What can hang from each mark
zozi: fesi fope gitipe memeg tagapi vugen
zaba: rifi
rifi: zaba zozi
gitipe: zozi
fesi: zozi
fope: zozi
tagapi: zozi
vugen: zozi

Every row comes from one small tree of marks. Brackets hold a mark, then the marks that hang from it, in alphabetical order. Every link used is in the known rows. Which tree was each row made from?
Known rows
[fope [zozi memeg vugen]]: [-3.12  0.29 -0.33 -8.29 -2.13 -5.15  3.73  0.83  5.68  5.42  2.29 -1.22
  2.39  1.48  2.89  0.17 -3.33 -2.86  4.65  2.26  1.74]
[gitipe [zozi tagapi]]: [-2.14 -0.36 -1.66 -1.63 -3.20 -2.61  0.86  0.97  3.49  3.01  2.53 -1.24
  3.40  2.44  3.91 -0.38 -2.19  3.70  2.10 -1.40  2.00]
[tagapi [zozi vugen]]: [-1.08 -0.59  0.24 -8.73 -6.31 -4.16  4.03  3.11  4.66  3.92  0.71 -1.07
  2.20  1.07 -0.64 -2.07 -2.14 -2.50  4.44 -0.39  1.67]
[tagapi [zozi fope]]: [-0.92 -0.91 -0.87 -4.51 -7.24 -3.90  2.77  3.99  4.40  4.16  4.48 -0.54
  4.32  2.23  0.55 -1.65 -2.32 -1.22  2.09  0.27  3.77]
[vugen [zozi fesi memeg]]: [-1.38  2.33  0.80 -0.10 -2.44 -3.42  5.88  0.17  4.18  4.34  0.05 -1.08
  1.64  0.43  4.77 -1.85 -1.18 -3.34 -0.20 -0.57  1.38]
[zaba [rifi [zozi tagapi vugen]]]: [-2.14  0.21 -1.73 -1.99  0.47 -4.39  4.93 -2.59  2.45  2.56  3.62 -0.41
  1.75  0.61 -1.54 -0.09 -3.43  2.30  2.82 -0.62  0.31]
[tagapi [zozi memeg]]: [-3.63 -0.17  0.10 -5.68 -5.54 -1.07  3.20  2.60  6.40  4.84  2.16 -1.83
  1.47  2.87  1.38 -1.19 -3.61 -0.95  2.32 -0.61  3.32]
[tagapi [zozi fesi fope memeg]]: [ 0.08 -1.35 -0.41 -3.13 -5.29 -3.41  2.21  4.98  5.93  5.14  3.49 -0.70
  3.30  0.23  0.88  0.22 -1.45 -0.06  1.71  0.93  1.80]
[gitipe [zozi fesi]]: [ 0.35 -0.68  0.47 -1.18 -4.04 -2.70  1.68  1.38  3.54  2.11  0.17 -0.92
  1.54  2.43  7.27 -2.12 -0.22 -1.62  0.27 -1.87  2.03]
[zozi fesi]: [ 1.29  0.07  0.02 -1.96 -4.80 -2.88  4.93  0.54  4.03  2.14  1.52 -0.95
  1.99  1.42  4.13 -3.46 -0.22 -2.97 -0.74 -1.65  1.99]
[rifi zaba]: [-3.55  1.14 -0.09 -4.64 -4.10 -1.74  4.56 -1.42  4.59  2.66 -1.38 -0.99
  0.97  4.24  2.85 -3.35 -2.06 -5.73  0.29 -1.38  2.96]
[zaba [rifi [zozi gitipe memeg tagapi]]]: [-7.04  0.06 -2.08  1.61  2.49 -2.61  4.84 -2.77  2.83  3.23  3.27 -0.51
  2.79  3.02 -2.51  1.23 -5.21  6.73 -0.52 -2.15 -1.59]
[zozi fesi fope memeg vugen]: [ 1.56  1.10 -0.81 -2.85 -2.52 -5.88  4.02  3.73  6.60  4.84  3.81  0.01
  2.98 -1.90  1.02  0.57 -0.81  0.30  3.12  2.38  1.85]
[tagapi [zozi fesi memeg]]: [-0.75 -1.13  0.49 -4.66 -5.21 -1.40  3.03  3.11  5.75  4.46  0.40 -1.45
  1.42  1.55  2.57 -1.34 -1.60 -1.64  1.18 -0.60  0.77]
[fope [zozi fesi gitipe memeg vugen]]: [-2.33 -1.00 -0.23 -7.24 -1.01 -6.96  4.24  1.00  3.67  5.12 -1.55 -0.04
  4.07  0.75  1.37  0.88 -1.70 -0.72  2.56  1.04 -3.58]
[rifi zozi]: [-2.35  1.15  0.20 -0.47 -3.46 -1.92  5.74 -1.49  5.67  1.91  2.83 -0.24
  0.41  3.97  6.66 -2.36 -2.40 -3.64  0.56 -0.56  4.49]
[vugen [zozi tagapi]]: [-2.09  2.10 -1.43  0.64 -3.13 -4.81  5.21 -0.95  1.91  3.96  1.88 -0.96
  4.51  0.60  1.72 -2.01 -2.10  0.36  0.94 -0.98  1.80]
[vugen zozi]: [-2.34  2.54  0.30 -0.80 -4.17 -4.20  6.40 -0.91  2.72  3.45  1.46 -0.94
  2.38  2.03  3.95 -3.62 -2.11 -4.28  0.30 -1.10  3.95]
[fope [zozi fesi gitipe vugen]]: [-0.62 -1.65 -0.26 -7.91 -2.46 -7.82  4.64  0.38  1.57  3.71 -2.35  0.31
  5.02  1.11  1.20 -0.90 -0.39 -2.08  1.92  0.05 -4.01]
[zozi fope gitipe memeg tagapi vugen]: [-2.67  0.99 -3.34 -3.01 -0.44 -7.08  3.85  2.76  5.11  5.68  4.13  0.44
  6.82 -1.24 -4.87  2.66 -3.20  8.04  3.73  1.73 -0.72]
[fesi [zozi fope memeg tagapi]]: [-1.22  0.03 -2.90 -3.75 -2.58 -4.49  0.77  2.82  5.29  5.27  5.39 -1.10
  4.70  2.13 -0.76  1.41 -3.12  5.89  3.78  1.45  5.79]
[gitipe [zozi fesi fope]]: [ 1.56 -1.06 -0.58  0.22 -4.21 -4.48  0.73  3.09  3.77  3.07  2.98 -0.01
  3.02  1.48  6.19 -0.66  0.09 -0.29  0.84 -0.38  2.23]
[tagapi zozi]: [-2.08 -0.80  0.06 -5.93 -7.01 -2.20  3.64  2.13  4.56  3.43  1.38 -1.55
  2.31  3.10  0.87 -2.89 -2.57 -2.59  1.61 -1.47  2.97]
[gitipe zozi]: [-2.50  0.23 -0.03 -2.35 -4.58 -2.13  2.05  1.12  4.08  2.56  1.94 -1.15
  1.41  3.96  5.75 -2.30 -2.14 -0.90  1.58 -1.77  3.90]
[vugen [zozi fesi]]: [ 0.35  1.73  0.64 -0.50 -4.06 -4.52  6.11 -0.41  2.09  3.17 -0.58 -0.58
  2.52  0.74  5.22 -3.68  0.01 -4.65 -0.87 -1.52  1.09]

Write each row's tree
[-3.62  0.61 -3.47 -0.20 -1.12 -5.08  3.53  2.22  4.67  5.10  4.88 -0.02
  7.04  0.76 -2.77  1.73 -3.52  8.09  1.06  0.59  0.47]
[zozi fope gitipe memeg tagapi]
[-4.15 -0.30 -2.00 -1.60  1.57 -5.67  5.70 -2.92  1.37  2.49  1.72  0.33
  3.78  1.42 -4.31  0.33 -3.82  5.25  1.73 -1.89 -2.82]
[zaba [rifi [zozi gitipe tagapi vugen]]]
[-3.86  0.34 -1.68 -1.19 -1.51 -1.77  0.51  1.30  5.49  4.31  2.55 -1.65
  2.57  2.15  3.90  1.09 -3.18  4.94  2.74 -0.38  2.21]
[gitipe [zozi memeg tagapi]]
[-0.08  0.40 -1.61 -0.51 -1.89 -2.34  3.46  1.20  5.22  3.97  2.47 -1.26
  3.12 -0.37  1.60 -0.31 -1.34  3.28  0.59 -0.21  0.34]
[zozi fesi memeg tagapi]
[-0.33  0.33  0.67 -4.01 -1.93 -3.42  1.65  2.99  5.91  3.83 -0.33 -0.80
  0.43  0.12  5.08  0.20 -0.87  0.10  3.70 -0.02  0.32]
[gitipe [zozi fesi memeg vugen]]
[-0.97 -0.57 -1.18 -0.25 -1.44 -2.02  0.29  2.07  4.80  4.01  0.97 -1.29
  2.70  0.77  5.25  1.44 -1.04  4.71  1.57 -0.64 -0.61]
[gitipe [zozi fesi memeg tagapi]]
[-2.74 -1.23 -2.49 -7.86 -1.60 -7.98  3.68 -0.30  1.51  4.64  0.30  0.05
  7.02  1.11 -1.83  0.69 -2.54  3.10  3.50  0.50 -3.73]
[fope [zozi gitipe tagapi vugen]]
[ 1.73 -1.37 -2.15  0.95 -3.10 -4.95 -0.27  3.02  3.14  3.55  3.68  0.04
  5.22 -0.03  4.00  0.87  0.16  4.44  1.29  0.21  0.14]
[gitipe [zozi fesi fope tagapi]]
[-4.00 -1.60 -2.66 -4.99 -2.25 -6.08  3.36 -1.05  1.36  4.08  1.29 -0.44
  7.02  3.02 -0.42 -0.18 -3.01  2.90  0.89 -0.56 -2.36]
[fope [zozi gitipe tagapi]]
[ 0.88 -0.89 -3.15  0.51 -2.48 -6.49  3.53  1.88  2.10  3.49  2.64  0.75
  7.86 -0.39 -1.93  0.02 -0.50  6.10 -0.74 -0.50 -2.29]
[zozi fesi fope gitipe tagapi]
[-2.08  0.59 -2.37 -4.68 -2.04 -6.21  5.22  0.48  2.73  3.50  0.66 -0.02
  6.22  0.13 -3.96 -0.68 -2.31  5.23  2.49 -1.18 -1.86]
[zozi gitipe tagapi vugen]
[-0.21 -0.65 -2.13 -1.13 -2.51 -4.75  4.49  0.15  2.02  2.51 -0.33 -0.10
  6.09  0.76 -0.43 -1.37 -0.59  4.63 -1.17 -2.20 -2.99]
[zozi fesi gitipe tagapi]
[ 0.21 -0.21 -2.45 -2.69 -2.74 -6.25  0.32  3.55  3.92  4.41  4.50  0.08
  5.41 -0.87  0.94  1.73 -1.53  5.02  5.08  1.29  1.21]
[gitipe [zozi fope tagapi vugen]]
[-0.56 -1.52 -1.80 -4.15 -1.42 -4.40  2.05  0.37  3.94  5.18  2.23 -1.18
  4.48  0.52  3.59  1.04 -1.69  0.84  1.37  1.31 -1.78]
[fope [zozi fesi memeg tagapi]]
[ 0.35  1.83 -1.71  2.68 -1.26 -5.85  3.76  1.84  3.42  5.94  3.42 -0.18
  5.40 -2.24  1.76  1.26 -0.90  2.32  0.81  1.36  0.25]
[vugen [zozi fesi fope memeg tagapi]]
[ 2.08 -0.63 -2.84 -1.83 -1.75 -8.62  3.76  2.85  2.45  3.88  1.99  1.21
  7.98 -2.39 -3.57  0.91 -0.06  5.82  1.84  0.44 -3.25]
[zozi fesi fope gitipe tagapi vugen]
[-0.01 -1.73  0.14 -7.32 -5.18 -5.81  4.44  3.17  2.62  3.67 -3.03  0.19
  4.47  0.36 -1.99 -1.68 -0.32  0.00  2.38 -1.71 -3.32]
[tagapi [zozi fesi gitipe vugen]]
[ 1.22 -0.94 -0.09 -5.87 -4.73 -5.21  2.61  5.75  6.29  5.75  2.59 -0.09
  3.26 -1.94  0.04  1.07 -0.94 -0.08  4.40  2.09  0.12]
[tagapi [zozi fesi fope memeg vugen]]
[-2.68  0.75  0.06 -2.81 -0.81 -3.90  6.12 -2.59  3.07  2.05  3.57 -0.47
 -0.41  2.13  0.31 -1.69 -3.50 -2.17  1.91 -1.20  2.34]
[zaba [rifi [zozi vugen]]]
[-3.26 -0.28 -3.38 -3.39 -1.55 -6.08  1.51  2.32  4.13  5.22  3.38 -0.36
  6.81  2.85 -3.27  1.63 -3.36  8.66  2.81  0.45  2.77]
[fesi [zozi fope gitipe memeg tagapi]]
[-4.24  0.87 -0.58 -4.42 -1.18 -6.06  5.43 -0.85  4.72  3.29 -1.84  2.02
  3.12  2.67  0.75  0.91 -1.85 -3.10  2.71  0.97 -0.74]
[rifi zaba [zozi fope gitipe vugen]]
[-1.52  0.73 -1.32 -4.77 -3.75 -4.04  1.82  2.82  5.96  4.72  4.87 -1.16
  2.67  3.74  0.72 -0.28 -3.12  1.37  3.15  0.91  7.93]
[fesi [zozi fope memeg]]
[ 3.89 -0.25 -2.55 -2.22 -2.89 -7.21  3.25  2.99  3.69  4.06  4.54  0.43
  6.05 -3.34 -1.26  0.35  0.17  2.92  2.87  1.57 -0.75]
[zozi fesi fope tagapi vugen]
[-1.14  2.05 -2.34  1.98 -3.09 -6.80  4.29  1.02  2.17  4.76  4.79 -0.17
  6.12 -0.54  1.43 -0.55 -1.80  1.51  1.23  0.82  2.59]
[vugen [zozi fope tagapi]]
[-2.87 -0.87 -0.14 -8.65 -5.47 -5.31  4.62  2.62  3.30  3.84 -1.53 -0.20
  4.43  1.86 -2.70 -1.73 -2.30  0.58  3.37 -1.52 -0.59]
[tagapi [zozi gitipe vugen]]
[-2.19 -1.67 -0.81 -3.09 -4.16 -4.42  2.91  4.41  4.58  5.27  1.04  0.25
  5.04  1.13 -1.63  0.66 -1.67  2.40  0.82  0.02 -1.16]
[tagapi [zozi fesi fope gitipe memeg]]
[ 0.47  0.67 -0.81 -0.52 -2.96 -3.84  3.72  3.12  6.13  4.29  4.64 -0.40
  2.92 -0.05  2.84 -0.21 -1.24 -0.05  0.34  1.08  2.54]
[zozi fesi fope memeg]
[-1.70  0.51 -2.36 -2.45 -0.89 -5.37  0.08  4.21  5.92  5.64  5.20 -0.36
  4.46 -1.01  0.64  3.29 -2.73  6.31  5.85  2.37  1.54]
[gitipe [zozi fope memeg tagapi vugen]]
[-1.55  1.34  0.27 -0.58 -3.19 -5.90  6.79 -0.61  0.74  3.02 -3.26  0.29
  4.44  1.56  2.08 -3.06 -0.39 -2.15 -1.86 -2.37 -1.60]
[vugen [zozi fesi gitipe]]
[-2.57 -0.22 -2.06 -7.61 -0.84 -5.63  2.63  0.55  4.80  6.04  2.99 -1.20
  4.40 -0.01  0.83  1.87 -3.34  1.63  5.27  2.62 -0.65]
[fope [zozi memeg tagapi vugen]]
[ 0.98  0.12 -2.67  0.85 -1.81 -4.41  2.54  2.69  5.47  4.90  5.56 -0.39
  5.11 -1.39  0.82  1.06 -1.19  4.50  1.07  1.46  1.08]
[zozi fesi fope memeg tagapi]
